In the rows, zero is written as 128.
Known rows, with every way that one mark hangs from another:
[R [J [T X] U]]: [126  93 122 130 146 169  72 120 121 148 101  69 169 116 151 141 124 202
  67 119  93  98 165 167 121 118 101 136 149 141 133 127 127 125]
[J R U]: [138  74 132 130 108 176  64 110 120 142  81  50 173 127 164 145 129 195
  66 109  88  91 162 185  93 129 127 137 111 152 173 144 137 156]
[Q [G A E T [V K]]]: [130 103 127 136  81 132 149  85 127 164 131  19 158 114 147 130 125 178
 117 103  88  97 153 142 124 146 104 117 153 156 123 141 125 139]
[X [T G J L]]: [137  92 121 145 125 158 103 106 125 134  77  92 170 145 132 172 136 204
 141 109  98  90 155 170 104 152 120 126 149 141 125 160 120 165]
[Q [G E [T C J X]]]: [116 118 124 138 113 129 137  91 121 146 115  64 168 128 139 153 129 189
 147 112  90  92 155 147 122 134 100 124 145 140 107 135 116 154]
[C [T [G Q] L X]]: [122  91 122 142 125 154  54 101 120 113  93  87 162 119 158 170 145 195
 151 126 105  99 152 167 107 128  91 123 138 142 135 157 123 135]
[G A [T J [L H] X] [V K]]: [129 131 122 147 108 144 160  90 137 103  83  74 145 138 143 175 125 192
 144 122  98  92 153 133 117 113  71 110 146 149 107 121 100 138]
[A G]: [138  88 134 137 116 145  37 111 118 151 120  46 175 124 145 151 123 178
  89 106  95  92 154 181  99 135 131 130 144 141 148 154 154 138]
[R [J [T C]] L]: [123  81 126 135 148 153  78 128 133 147 122  80 177 107 138 142 122 186
  68 115  97  99 162 157 126 134 101 135 171 135 145 131 139 105]
[T C G X]: [109 113 125 139 138 151  82  92 118 126  86 120 165 131 143 162 143 199
 134 120 108  91 150 162 106 107  98 124 149 136 128 156 122 170]
[A [G E Q [T C L] V]]: [153 129 119 142 106 132  59  97 130 137 115  38 171 112 155 144 132 179
 176 102  90 108 151 130 102 127  97 120 143 147 149 167 112 170]
[L H [R [J U]] T]: [124 101 134 131 124 153  85 104 111 150 131  71 184 131 139 176 119 210
  30 117  86  94 159 167 105 125 103 143 166 152 179  93 137 104]
[L H]: [123  88 132 135 122 150  61 111 120 137 141  66 176 140 147 156 119 184
  57 113  90  77 151 182 102 118 131 125 143 147 154 111 145 130]
[Q [G A E [T [J R]] [V K]]]: [133 109 130 140  79 135 184  86 127 150  97  28 157 118 146 144 125 183
 123 105  86  98 153 144 122 147  96 118 138 159 119 133 118 146]
[A [G E Q [T C [J U] X]]]: [145 125 127 141 114 134  84  99 131 132 102  62 167 133 157 142 137 189
 179 109  89 104 158 147 107 107  84 123 132 139 131 165 106 158]
[J [T C [G A Q [V K]]] U]: [140 100 143 130 121 165  98  92 138 150  75  96 157 145 168 156 142 200
 139 113  92 109 154 153 106  97  62 116 136 149 183 168  90 182]
[G A E Q V]: [148 107 111 138  93 152 126  98 122 139 130  29 164  86 157 103 129 187
 118 107  91  84 150 142 110 127 114 113 139 158 155 140 126 153]
[C [T J L X]]: [117  96 124 145 130 158  64 106 121 111  80  93 163 131 137 179 129 196
 134 128 102  90 157 165 114 136 102 126 134 137 111 140 117 134]
[V [G A T] K]: [123  63 145 134 104 133 119  84 136 159 132  55 149 154 159 137 134 182
 101 111  92  98 153 165 115 128  89 116 151 150 112 140 155 119]
[H [L [T C G [J R U] X]]]: [133 108 133 144 127 158  96  93 116 129  30  91 158 129 137 184 140 217
 140 118  94 102 167 159  97 112 102 133 148 137 167 167 131 134]
[A [G E Q [T C J]]]: [149 114 130 140 111 128  85 104 130 141 115  53 172 132 153 142 134 181
 164 105  87 102 154 148 108 119  98 119 136 141 136 159 120 155]
[R [J U] [L H [T G X]]]: [124 103 121 144 140 158 109 116 131 137 112  89 169 117 144 148 126 201
  72 117  97 107 163 162 119 115  97 143 188 145 154 128 119  85]
[M E]: [120  71 128 129 108 159  59 107 114 156 124  77 177 136 150 127 114 181
  68 109  88  82 152 166 111 133 157 128 133 144 146 121 157 150]
[J [R [L T]] U]: [138  75 134 133 104 173  83 117 128 148  82  48 174 125 158 140 131 196
  75 111  90 100 168 180  95 139 120 146 135 150 189 146 138 119]
[V [G A E [T C [J U]]]]: [135  93 127 141 110 139 146  81 131 156 112  76 155 149 155 129 136 190
 142 109  88  96 154 141 113 126  81 117 143 152 116 146 102 172]
[J R [T C X] U]: [123 101 138 128 120 173  67 109 120 137  58  80 168 148 161 163 141 203
 110 122  92  97 165 175  94 109  78 138 104 144 169 136 115 166]
[B [T C L X]]: [107 118 127 138 116 155  43 108 122 120 105  89 161 148 129 200 135 197
 119 127 102  87 162 143 104 130 118 134 157 134 143 140 138 139]
[L H [R J]]: [119  91 126 134 131 146  72 106 109 130 146  72 185 111 139 173 115 197
  19 115  91  83 151 173 107 128 113 134 153 150 154  94 152 116]
[G A E]: [136  86 113 140  98 150 116 103 120 143 135  35 164 121 141 114 128 182
  91 111  89  75 156 156 105 138 132 120 139 152 132 131 135 137]
[X [T G]]: [130  80 128 136 109 159  75 109 117 165 108  70 173 134 141 140 140 195
 104 105  99  88 156 183 108 150 125 128 151 143 136 162 138 154]
[H [L [R J] [T G]]]: [134  87 125 139 128 148  77  99 103 147  86  57 170  96 132 176 131 214
  76 114  93 100 164 161 103 142 120 137 173 143 173 150 167  96]
[A [G E [T C J X] [V K]]]: [131 140 129 148 106 131  90  91 131 139  85  64 162 136 139 145 127 182
 167 107  94 108 155 138 116 115  90 121 145 143  98 169 108 160]
[F [L H R [T C [J U] X]]]: [127 113 137 140 124 158  87  87 118 118  79 115 178 144 144 212 116 215
 110 122  90  95 165 159  85 116  85 136 148 144 166 119 113  96]
[H [L T]]: [136  80 132 137 120 151  52 106 112 155  95  39 166 117 135 158 127 201
  91 112  89  89 167 168 101 134 141 132 162 138 173 151 170  98]

Rows:
[119 130 123 133 115 151  83  99 119 147  97  74 165 108 150 141 132 191
 131 116 104  95 155 139 123 121  90 122 149 139 125 148 112 172]
[G [T C X] V]
[132 104 132 141 124 158  69  94 129 126  93 113 178 159 126 200 129 211
 126 110  90  87 158 161  96 134  94 133 141 138 154 140  99 181]
[X [T C [J U] [L H R]]]
[130  65 136 139 106 131 117  78 138 142 146  49 154 142 160 118 134 186
 118 107  87  94 149 165 105 117 101 115 144 155 122 142 163 118]
[V [G A E Q] K]
[140 101 120 142 101 148 136  88 130 134 106  59 157 112 159 120 138 190
 133 107  95  98 146 150 109 116 106 110 146 160 143 163 123 152]
[T [G A E Q [V K]]]
[131 135 121 152 133 148 150  74 125  90  63 142 164 134 130 223 130 206
 142 118 102  93 140 132  94 119  70 114 148 152 161 131  78 202]
[T C [G A V] J [L H R]]
[121  88 133 144 123 151  60 102 119 112 101  92 174 140 138 200 123 195
 101 124  94  87 152 169 104 141  98 126 132 147 143 124 115 136]
[C [T J [L H R]]]
[145  83 115 136  99 146 119 104 124 134 147  32 165 109 156 110 135 186
 112 111  87  78 154 155 104 126 120 115 133 151 152 131 142 130]
[G A E Q]
[130 108 132 130  94 140 133  88 120 166 121  51 163 103 148 158 127 182
 112 106  96  94 150 142 124 145  88 118 156 146 151 136 117 167]
[Q [G A [T C] V]]
[139  90 132 144 122 154 102 104 112 139  49  61 163 122 137 174 134 208
 111 114  91  97 164 170  98 134 127 130 150 144 168 156 154 113]
[H [L [T G [J R]]]]
[125 113 132 136 129 168  64 106 126 109  62  87 167 163 158 196 138 203
 125 124  89  98 162 166  82 104  71 137 106 146 175 117 103 165]
[J R [T C [L H] X] U]
[122  67 135 142 105 134 115  78 135 151 138  52 153 153 148 122 129 183
 102 107  88  92 151 165 106 125 111 119 148 156 106 143 157 124]
[V [G A E] K]
[129  80 137 141 121 167  77 103 123 144  68 102 165 139 155 160 134 196
 115 118  97 100 155 176 118 130 100 123 136 147 137 170  94 160]
[C [T G [J U]]]
[130  94 122 150 101 154  83  89 127 128  88  67 155 130 146 153 137 184
 140 115  98 103 149 145 110 142  99 116 145 157 125 168 102 149]
[C [T [G A E [V K]] L]]
[127 117 132 143 118 150 143  99 120 142  60  94 173 157 136 161 140 204
 133 116  91  99 154 153 101 127 108 129 144 150 145 138 114 158]
[L [T C [G E] [J R]]]
[117  94 129 128 109 136 105 100 115 158 131  42 168 114 150 155 128 186
 106 113  96  90 156 169 121 143 109 129 149 139 129 129 145 129]
[Q [G [T X]]]
[120 103 136 128 135 168  52 107 125 147  87  92 167 150 154 155 134 203
 119 122  94  94 165 167 105 103  84 132 130 136 156 147 107 166]
[J [T C X] U]
[120 122 112 149 104 150 141  84 122 126  87  71 150 116 145 126 138 194
 136 116 104  94 150 150 111 114 102 117 150 155 105 159 119 148]
[T [G A E [V K]] X]
[140  83 119 142 107 158  98 102 122 141 101  71 165 136 137 161 142 196
 127 109 100  86 154 167  99 156 115 125 152 143 140 158 128 155]
[X [T [G A] L]]
[145 121 110 134 104 150 132  98 125 115 109  43 152  88 165 145 138 193
 157 120 102  92 153 131 114 125  75 113 141 146 148 133 120 144]
[G A Q [T L X] V]
[152 101 109 140  97 132 134 103 132 115 153  24 160 130 163 136 138 181
 148 114  83  85 153 134 102 123  96 111 133 154 149 115 117 125]
[G A E Q [T [L H]]]
[117 101 139 131 111 143  81 102 106 149 139  64 185 144 137 179 123 203
  49 120  89  83 155 177  94 133 112 137 154 152 181  92 153 108]
[L H R T]
[109 127 127 143 124 156  77 108 125 110  80 108 159 155 122 212 131 203
 131 129 102  87 162 141 109 127 111 130 152 133 130 137 124 146]
[B [T C J L X]]
[147 117 119 130 102 144 119  87 126 121 114  63 163  94 159 167 139 195
 150 115  98  96 150 119 107 132  64 113 141 147 178 138 111 172]
[G A Q [T C [L R]] V]
[121 109 127 136 107 131 131  87 123 129 131  66 158 130 143 190 132 186
 131 117  95  88 151 145 111 132  80 121 152 139 142 112 120 142]
[Q [G A [T C [L H] X]]]
[155 117 115 139  97 154 142 108 134 134  82  33 169  98 172 108 131 193
 154 105  86 105 160 139 116 128  96 122 124 159 150 158  98 160]
[G E Q [T [J [R L] U]] V]
[139  93 130 137 109 154 125  90 129 135  98  73 156 110 161 141 137 192
 116 110 101  97 145 160 111 116  99 111 148 154 156 159 132 150]
[T [G A Q [V K]]]
[128 104 119 134 108 138  82 103 126 155 130  50 173 139 148 119 135 181
 130 110  87  90 157 139 114 129 117 121 141 144 121 149 116 158]
[G E [T C]]
[143  93 138 141 113 168  95 104 123 129  72  79 176 148 157 191 113 202
  89 114  83  97 166 173  85 125 113 134 138 153 170 117 122  86]
[F [L H [T [J R U]]]]
[137 109 137 139 113 152 166  95 128 145  74  83 159 134 146 156 134 206
 127 116  96 101 152 156 114 120  96 117 162 152 156 141 124 132]
[L [T [G A Q [V K]] J]]
[122  74 129 137 115 155  26 102 114 130 112  67 175 122 144 178 130 191
  96 121  97  90 155 168 104 155 110 130 135 145 149 143 135 135]
[C [T [L R]]]
[131  92 126 135 121 133 120  83 129 128 128  78 152 127 164 156 145 193
 160 118  99  96 150 144 105 121  64 116 145 142 136 131 136 148]
[V [G A Q [T C L X]]]
[122 114 136 141 123 151  91  89 114 115  86 112 179 140 138 213 116 212
 107 123  92  92 162 160  87 121  89 135 151 143 157 109 127  88]
[F [L H R [T C J X]]]
[119  91 132 137 110 157  94 115 121 133  90  64 174 122 143 150 135 193
  91 118  99  93 163 173  99 138 111 142 141 142 164 129 155 110]
[J [R [L [T C X]]]]
[129  86 131 142 121 156 120 119 127 117  86  76 175 130 143 161 120 190
  77 115  93  84 156 183 104 132 122 131 128 147 149 120 140 126]
[T [J [R [L H]]]]
[128  89 129 136 118 173 101 118 124 132  52  70 164 131 169 150 144 200
 114 121  99 106 165 186  95 124  81 142 120 151 171 155 120 134]
[J [R L] [T G X] U]
[131 136 109 149 118 156 165  97 116 104  44  83 162 102 157 141 140 207
 160 117 101  97 149 158 106 114  96 122 120 158 121 148 113 169]
[T [G E Q V] [J R] X]
